What can hang from each mark:
S: H
F: B D
Y: H
L: D N
D: F H L
N: L
H: B D S Y
B: H
R: X
X: L R

Every row comes from one small tree of marks. The marks that hang from a mark follow it in brackets, in alphabetical order. Every link used is in the known rows. Which tree was each row made from?
(in the rows, 128 means zero)
Known rows:
D(F(B) L(N)): [173 119 162 159  97  87 117 117 112 144 149 160 147 100 139 158  60 138
 162 123 147 122 163  86 155 129  72 110 106]
Y(H(B D(F L))): [139 168 134 129 147 133 106 104  79 148 114 143 155 119 123 134  68 123
 121 123  85 121 190 105 146 140 101 149  87]
F(B D(H(Y) L)): [131 156 176 164 147 115  91 117 134 172 106 152 167  95 152 137  67 117
  98  55 126  83 219  94 156 148  51 111 107]
D(L(N)): [157 132 160 144 131 110 131 122 126 152 142 158 152 111 139 160  69 153
 119 123 169  98 143 105 126 126  87 113 112]
S(H(D(L) Y)): [135 152 134 134 163 149 109 112 134 132 107 144 139 110 158 159  99 111
  91 100 135  96 180 107 129 151 110 131  63]
R(X(L)): [132 112 176 129 147 125 148 109 144 164 132 142 118 115 159 146  72 146
  61  98 147  89 146 116 141 155 111 121 165]
L(N): [152 136 161 144 139 120 137 102 144 145 123 141 151  91 152 170  67 161
 118 128 198 101 148 113 122 136 122 137 136]
H(B D(L)): [167 143 153 135 163 146 120 120 115 138 124 145 164 131 129 139  77 129
 108 109 126 105 169 110 139 144 103 135  87]
S(H(D(L(N)) Y)): [146 158 141 140 160 139 110 100 158 128 104 163 144 100 160 167  99 118
 104 121 160 102 173 102 111 135 107 134  57]
B(H(D Y)): [125 158 134 146 192 141 122  92 133 129  91 135 139  95 188 166  85 126
  75 105 152 100 183 106 123 161 130 162  96]
S(H(Y)): [130 154 139 130 150 149 113 103 144 133  99 130 134  93 161 179  83 135
  92 102 154  88 190 124 130 156 137 139  96]
D(F H(S Y)): [135 176 159 157 117 143 114 113  93 145 130 129 131  99 102 170  72 149
  75 103 120  96 222 111 154 150  83 140 121]
X(L(D N) R): [128 145 183 134 147 139 117  96 175 167 111 136 167  88 168 149  91 145
 100 119 162  83 153 109 116 142 101 131 158]
H(B D S): [168 151 166 137 149 168 121 101 133 121 125 143 159  98 116 158  82 152
 105 110 136 104 201 122 138 155 132 152 107]
D(F(B) H(S) L): [155 133 182 168  91 118 111 136  89 157 168 156 157  95  94 138  62 146
 130  92  87 107 213 103 172 141  59  88 118]
Y(H(B D)): [134 165 147 127 174 154 115  84 125 145  91 127 174 102 151 138  61 136
 103 114 123 105 186 126 125 157 149 161 116]
R(X(L(N))): [145 118 184 137 145 115 146  97 170 161 132 161 123 106 163 153  71 152
  71 117 175  96 139 111 123 138 107 119 159]
L(D(F(B))): [133 130 145 144 116 104 121  86 112 141 117 124 151  67 140 165  91 128
 163 105 133 113 199  81 168 156  96 142 135]
S(H(B Y)): [152 167 145 123 155 163 101  99 149 125  92 139 147 100 143 176  76 131
  93 102 130  90 215 131 130 149 140 142  78]
S(H): [128 135 145 125 145 143 131 111 141 140 114 134 147  78 150 166  84 151
 115 112 156  94 175 135 135 146 146 123 117]
S(H(B)): [152 148 152 120 149 158 116 104 146 134 105 142 158  86 131 163  77 150
 119 113 132  96 199 141 135 141 153 128  95]
X(L(D)): [125 138 165 135 153 118 126 100 141 156 115 120 162  81 152 151  97 140
  79 103 143  76 158  97 145 170  97 124 152]
Y(H(B D S)): [136 167 161 131 152 170 109  86 128 137 112 140 170  92 126 144  67 149
 107 108 103 103 214 128 129 159 141 154 110]
R(X(L(D(F)))): [110 133 154 125 135 112 140  83 121 162 121 139 110  89 137 159 111 126
  86 109 122  98 176  84 158 147  84 138 159]
N(L(D)): [125 137 130 144 144 124 126  86  99 148 135 121 155  83 166 173 115 152
 114 106 148  95 163 102 128 160 116 127 149]
D(F L(N)): [158 141 144 145 111 100 128 121  95 148 145 156 133 108 123 167  73 148
 132 138 155 114 150  94 143 118  73 126 105]
H(B D S Y): [168 170 162 141 155 173 105  96 136 114 110 139 146 112 126 167  80 136
  82 101 131  99 217 111 132 164 122 163  87]
B(H(D S Y)): [127 158 147 147 168 158 117  96 134 120 113 148 134  85 162 173  93 140
  75  99 132  96 209 108 124 164 122 153  90]
F(B): [157 113 168 152 130 115 130 110 135 142 128 127 161  95 164 152  55 146
 137  94 162 102 167 114 151 163 125 121 143]
N(L(D(F H(B)))): [138 175 134 150 138 134 109  81  73 153 126 128 166  82 118 158 109 148
 106 111 100 108 210 105 145 138  98 128 134]
D(L): [144 127 152 137 134 120 133 139  99 157 144 139 147 122 137 153  69 146
 108 105 142  91 151 111 142 144  90 112 119]
Y(H(S)): [111 148 162 133 124 143 122 102 116 154 132 135 154  84 134 159  60 165
 107 103 115  90 196 130 132 158 126 130 143]

Write each row's tree:
[116 171 153 149 138 113 126  80 123 157 106 138 162  61 114 164  99 145
 119 131 156 106 190  91 140 121  85 143 137] => L(D(F H) N)
[153 137 190 139 140 139 121 117 167 166 124 137 157 113 175 144  61 158
  88 125 178  90 133 130 115 142 115 123 159] => X(L(N) R)
[158 186 155 149 135 135 101 127  79 152 119 141 144 136  96 150  61 126
  78 101  90 100 213 102 155 131  64 128  83] => D(F H(B Y) L)
[133 142 144 170 120 107 113  83  88 158 136 126 167  65 149 150 102 140
 133  96 114 113 197  93 157 154  94 110 151] => N(L(D(F(B) H)))
[138 169 162 153 137 160 105  86 108 150 143 144 181  73 109 159 107 165
  94  93  92  87 230 118 128 146 104 110 134] => N(L(D(H(B S))))
[120 127 159 150 159 111 112  93 150 153 101 159 162  46 187 154  80 144
 134  76 148  96 207 106 150 150 116 130 123] => F(B(H) D)
[127 148 125 143 168 125 134  97  98 133 112 137 134  79 160 161  94 139
 111 129 143 123 174 105 145 146 131 159 108] => B(H(D(F)))
[140 144 156 139 140 106 118 110 135 162 121 170 153  82 145 162  89 148
 124 106 180  93 165  95 133 119  70 126 108] => F(D(L(N)))
[133 146 124 128 148 141 128  97 116 128 106 130 133  77 144 162 102 134
 127 133 152 122 178 117 148 145 142 152  99] => S(H(D(F)))
[130 154 166 134 128 127 113  91 142 163 112 133 148  88 152 156  96 140
 114 136 150  99 161  99 134 135  87 141 152] => X(L(D(F) N) R)
[155 171 170 148 117 153 112 114  96 145 135 143 154  93  75 157  69 164
 100 113 100 103 226 128 158 135 100 131 119] => D(F H(B S))
[126 148 166 157 141 132  89  89 155 137 106 168 143  47 173 175  84 141
 111  61 125  88 252  98 148 160  97 134  99] => F(B(H(S Y)) D)
[141 162 161 133 142 161 104 109 109 145 130 158 170 111 115 137  66 140
 110 102  75 100 211 118 129 150 106 131  89] => Y(H(B D(L) S))
[131 169 175 155 137 157 116 116 122 147 126 132 149 102 119 163  66 154
  62  87 134  82 213 121 135 156  97 126 125] => D(H(S Y))
[127 165 118 148 173 131 119  90 100 125  94 132 119  93 169 173  94 123
  89 119 139 116 188  93 141 153 121 173  88] => B(H(D(F) Y))
[161 137 177 172 109  95 117 120 114 161 143 162 165  95 124 139  53 140
 140 115 134 118 180  95 153 121  63  98 113] => D(F(B) H L(N))
[142 119 166 146 130 103 109 118 129 163 126 157 162  85 158 142  74 132
 143  73 142  96 188  94 161 147  72 113 116] => F(B D(L))
[144 134 170 161 133 137 103 104 144 125 130 156 144  74 165 173  64 145
 107  78 117  93 228 107 140 168 113 122 102] => F(B(H(S Y)))
[117 183 163 154 161 132 116  77 157 153  88 137 166  74 142 170  90 134
  83 106 165  83 201  92 118 139  83 145 127] => L(D(H(Y)) N)
[114 147 142 134 162 129 124 114 101 161 118 135 162 113 159 132  68 129
 106 106 118 100 156 111 127 153 108 133 115] => Y(H(D(L)))
[154 172 140 128 179 172 102  89 156 116  80 137 151  99 153 165  90 119
  90 108 140 103 208 123 127 156 152 159  68] => S(H(B D Y))
[130 167 132 150 149 146 113  91 101 118 116 147 115  81 145 182 100 136
  87 114 118 113 218  96 143 157 111 165  83] => B(H(D(F) S Y))
[148 157 126 145 144 123 114 118  78 134 118 129 118 134 142 161  90 113
  95 114 134 113 170  80 154 150  75 156  83] => H(D(F L) Y)
[154 184 180 150 141 171 102 110 130 141 116 140 159 107 100 161  61 152
  64  86 110  82 236 127 137 151 102 133 106] => D(H(B S Y))
[155 126 175 152 126  95 107 106 153 158 125 174 167  73 162 152  76 140
 153  91 168 101 180  88 146 130  68 112 110] => F(B D(L(N)))
[139 117 157 156 172 125 128  94 148 132 112 144 166  74 192 143  73 133
 128  99 147 112 180 108 137 162 140 132 116] => F(B(H(D)))
[125 154 153 147 145 148 112 108 124 130 125 151 129  83 151 185  78 155
  74  93 126  86 216 113 128 157 113 136 102] => B(H(S Y))
[136 185 144 155 166 151  97  77 110 151 109 125 173  98 142 162 102 135
  70  86 109  85 220 107 122 156 100 132 122] => N(L(D(H(B Y))))
[151 142 143 143 116 134 123 124  77 137 154 148 129 108 105 157  97 142
 121 120 120 114 179  94 157 144  77 132  96] => H(D(F L) S)
[127 157 138 137 127 108 130  77 120 141 112 137 143  65 130 183 104 144
 143 138 169 110 175  82 141 130  96 156 131] => L(D(F) N)
[150 157 176 171 103 132 103 108 111 142 129 138 142  90 118 160  59 139
 105  87 113 106 234 103 168 160  82 125 119] => D(F(B) H(S Y))
[135 168 151 152 159 144 111  84 108 159 122 128 185  85 134 150 101 153
  92  96 111  91 202 117 125 145 110 118 139] => N(L(D(H(B))))
[121 147 160 157 127 111 121  90 114 157 112 124 170  64 125 146  84 129
 139  98 121 106 212  89 169 149  86 128 145] => L(D(F(B) H))
[104 157 188 138 161 155 117 114 151 188 105 118 180  97 151 122  85 138
  66  95 123  71 176 125 132 153  93 118 173] => X(L(D(H)) R)
